What can hang from each mark:
X: A R
P: A
R: Q X
H: A E
E: B H
U: A K
B: E
K: U
A: H P U X

Each row was made from one small tree. Brackets hold a mark, then the marks that hang from it, in alphabetical order. Every link used is in the known rows. Write each row's tree.
In the rows, 128 means zero.
Known rows:
(P (A H (U K))): [132 144 133 132 147 130 140 130 113 149 133 148 162 139 111 160 112 133
 126 110 146 136 112 136 120 124 121 182]
(B (E H)): [118  59 124 142 110 154 130 134 125 138 143 131 108 136 125  89 145 120
 117 127 116 126 141 135 119 136 116 106]
(U (A (H E) P) K): [126 174 135 131 132 152 116 125 108 128 111 143 142 134 121 144  81 124
 134  77 113 123 120 134 118 133 147  95]
(A H P): [131 126 124 133 127 161 128 125 107 128 110 145 120 140 156 112 151 134
 140  85 123 128 123 124 142 134 126 202]
(H A E): [124 170 127 133 125 151 142 121 134 128 124 128 132 135 135 121 117 149
 120 146 120 127 129 166 137 131 121 118]
(U (A H P X) K): [135 152 127 125 139 146 108 134 127 122 113 142 128 105 128 147  99 123
 147 100 120 118 122 118 106 133 141 165]
(H A): [131 145 120 131 130 156 143 126 139 123 130 144 126 135 134 120 128 150
 127 154 124 131 125 154 143 128 108 206]
(K (U (A H))): [129 145 131 128 123 115 128 133 119 127 128 154  97 126 130 145 113 115
 126 109 145 135 118 130 135 131 116 134]
(E B (H (A U X))): [114  43 144 115 122 130 140 126 153 134 143 131  92 121 123 111 131 144
 122 139 152 125 137 140 131 112 139 205]
(H (E B)): [110 117 134 134 115 139 127 121 122 128 135 128 129 146 129 104 134 124
 127 141 135 122 133 153 137 131 125  48]
(P (A H (X R))): [137 175 121 132 128  96 127 144 139 141 121 111 134  88 150  88 142 147
 116 130 140 144 129 113 110 131 142 136]
(P (A U (X R))): [138 142 117 127 128 100 137 132 145 134 137 101 115 107 131 118 139 138
 113 168 136 137 133  99 128 129 142  81]
(U A K): [130 149 119 135 135 158 122 132 133 123 139 151 133 135  99 145  92 113
 136 157 119 126 120 142 117 131 114 113]
(K U): [126 119 118 131 114 117 132 124 123 121 135 137 115 146 135 142 150 127
 136 159 126 132 124 120 143 137 100 118]
(K (U A)): [129 134 120 129 118 114 130 127 130 114 139 149  93 135 117 163 113 115
 126 155 129 129 123 125 144 133 108  94]
(A P): [131 115 112 133 121 159 130 119 119 116 121 140 116 149 144 130 151 135
 140 132 106 123 129 122 152 135 118 164]
(H (A P X) (E B)): [117 129 136 118 119 125 126 117 140 111 117 120 130 120 146 127 121 161
 129 126 121 114 139 137 141 128 147 130]
(U A): [132 139 117 137 129 157 132 131 134 120 137 150  94 129 118 134 114 111
 126 153 126 125 126 148 138 131 112 108]
(B (E (H (A U)))): [121  57 135 130 121 155 147 127 130 140 146 132 104 140 116 107 122 140
 106 115 127 129 138 135 135 125 126 164]
(P (A H X)): [135 162 123 135 136 116 135 138 136 137 120 137 129  94 146 139 143 136
 125 128 145 129 125 150 113 132 120 175]
(B E): [127 107 119 143 123 159 127 131 119 127 140 129 125 136 130 101 144 117
 124 140 117 121 136 135 128 143 106  75]
(U (A P)): [133 128 114 132 125 157 130 123 126 109 124 151  94 138 127 151 115 122
 130 127 108 122 127 125 153 131 125 139]
(H (A X) E): [127 173 128 128 127 141 134 125 149 125 121 113 124 105 143 123 123 146
 127 159 122 117 136 163 120 134 128  97]
(R Q (X (A P))): [137 114 119 125 123 107 117 130 147 102 122 111 142 147 120 175 169 100
 132 124  89 117 129 116 124 115 107 149]
(R Q): [136 105 117 133 122 164 123 128 119 117 128 126 133 149 120 115 164  94
 136 146 106 120 131 135 124 123  82 163]
(X A): [128 142 119 136 130  90 136 132 134 122 136 139 140 132 121 158 138 123
 125 162 130 137 125 149 141 129 112 112]
(X (A P)): [128 132 116 130 126  90 132 125 125 112 124 141 140 140 130 173 139 135
 129 136 114 132 126 125 156 130 126 141]
(H (A X)): [134 147 119 127 133 145 135 130 154 120 126 128 117 106 143 123 135 148
 134 168 126 123 132 151 125 131 115 186]

Write each row's tree:
[125 185 132 141 129 121 143 129 116 144 119 137 144 124 139 137 124 138
 112 106 137 133 123 165 126 133 126 107]
(P (A (H E)))
[114 113 146 121 127 139 145 114 128 131 139 129 125 150 120 122 110 143
 115 130 146 125 130 154 153 120 134 104]
(H (A U) (E B))
[116 107 152 123 129 133 125 123 120 143 128 114 109 116 142 103 137 112
 130 101 164 117 133 143 119 128 147  50]
(A (H (E B)) U X)
[134 147 133 127 149 118 132 132 129 146 130 133 153 109 120 163 118 129
 133 124 148 127 117 133 102 127 127 162]
(P (A H (U K) X))
[136 118 119 126 125 133 124 129 140 134 136  93  98 114 140  80 152 121
 131 165 133 132 136  92 124 133 142  60]
(A U (X R))
[114 130 146 129 123 129 117 129 125 137 122 118 124 107 150  89 140 119
 133 109 153 118 134 153 110 133 140  65]
(A (H (E B)) X)
[114 128 151 129 130 109 145 122 110 147 134 137 135 139 124 138 118 132
 106  91 164 131 124 152 141 122 140  96]
(P (A (H (E B)) U))
[140 121 114 127 116 134 106 137 137 119 125  84 128 113 132  64 169 102
 134 162 104 127 141  95 102 125 112 102]
(A (X (R Q)))
[134 115 132 120 142 151 117 123 115 134 115 127 135 126 140 140 133 125
 154  97 128 118 122 104 112 132 140 171]
(A H P (U K) X)
[136 130 130 125 130 134 122 134 128 146 125  98 101 105 152  61 152 120
 130 119 148 138 131  96 115 131 150  97]
(A H U (X R))
[133 152 118 131 138 145 114 135 149 120 134 136 124 105 107 147  99 111
 143 171 121 116 126 138 100 134 120  92]
(U (A X) K)
[136 121 126 121 131  79 113 133 121 127 140  97 186 149  84 130 127  99
 123 148 112 145 125  85 113 112 120  92]
(X (A (U K)) (R Q))
[129 127 136 122 144  94 127 125 106 133 122 143 168 146 117 180 114 129
 137  85 133 137 114 113 135 123 140 169]
(X (A H P (U K)))
[131 131 123 120 130  75 121 125 121 126 132 111 169 149 109 144 114 140
 128 134 113 147 123  72 140 124 154  94]
(X (A P (U K)) R)
[135 122 126 114 141 148 129 119 138 119 122 126 142 129 127 163 112 154
 146 139 112 117 126 111 128 127 134 203]
(H (A P (U K) X))
[144 119 126 114 127 134 123 131 143 122 127  85 125 117 123  84 144 121
 122 151 116 129 138  93 117 114 121 160]
(H (A U (X (R Q))))
[129 118 125 123 139  93 129 119 118 121 132 138 164 156 105 198 115 130
 137 132 117 131 119 109 144 125 133 130]
(X (A P (U K)))
[124 145 142 126 133  89 136 118 103 135 115 126 135 141 136 171 124 126
 119  73 136 131 124 129 151 127 154  79]
(X (A (H E) P U))
[132 137 116 130 131 154 118 125 124 112 127 152 133 144 108 160  93 126
 141 132 102 121 121 120 133 131 126 143]
(U (A P) K)
[114  55 133 115 112 127 129 126 150 118 124 137 107 120 140 112 135 166
 129 121 124 123 140 127 137 117 144 252]
(E B (H (A P X)))
[139 135 126 123 120  76 111 137 108 119 109 107 165 133 131 102 152 117
 120  80 108 148 129  83 130 115 132 177]
(X (A H P) (R Q))
[111 121 157 126 132  74 135 124 110 141 135 130 142 138 120 144 119 115
 112  91 168 135 124 151 141 120 148  49]
(X (A (H (E B)) U))
[114 142 147 133 125 137 124 130 117 133 129 146 111 125 124 106  97 111
 117  91 153 126 127 161 130 126 140  61]
(U (A (H (E B))))
[133 124 135 126 146 151 120 130 124 145 127 125 135 117 130 124 131 112
 150 121 146 122 120 126  97 131 127 137]
(A H (U K) X)
[125  95 125 129 108 123 123 143 155 136 137  95 115  95 136  45 130 156
 107 139 116 138 149 106 106 132 148 120]
(B (E (H (A (X R)))))
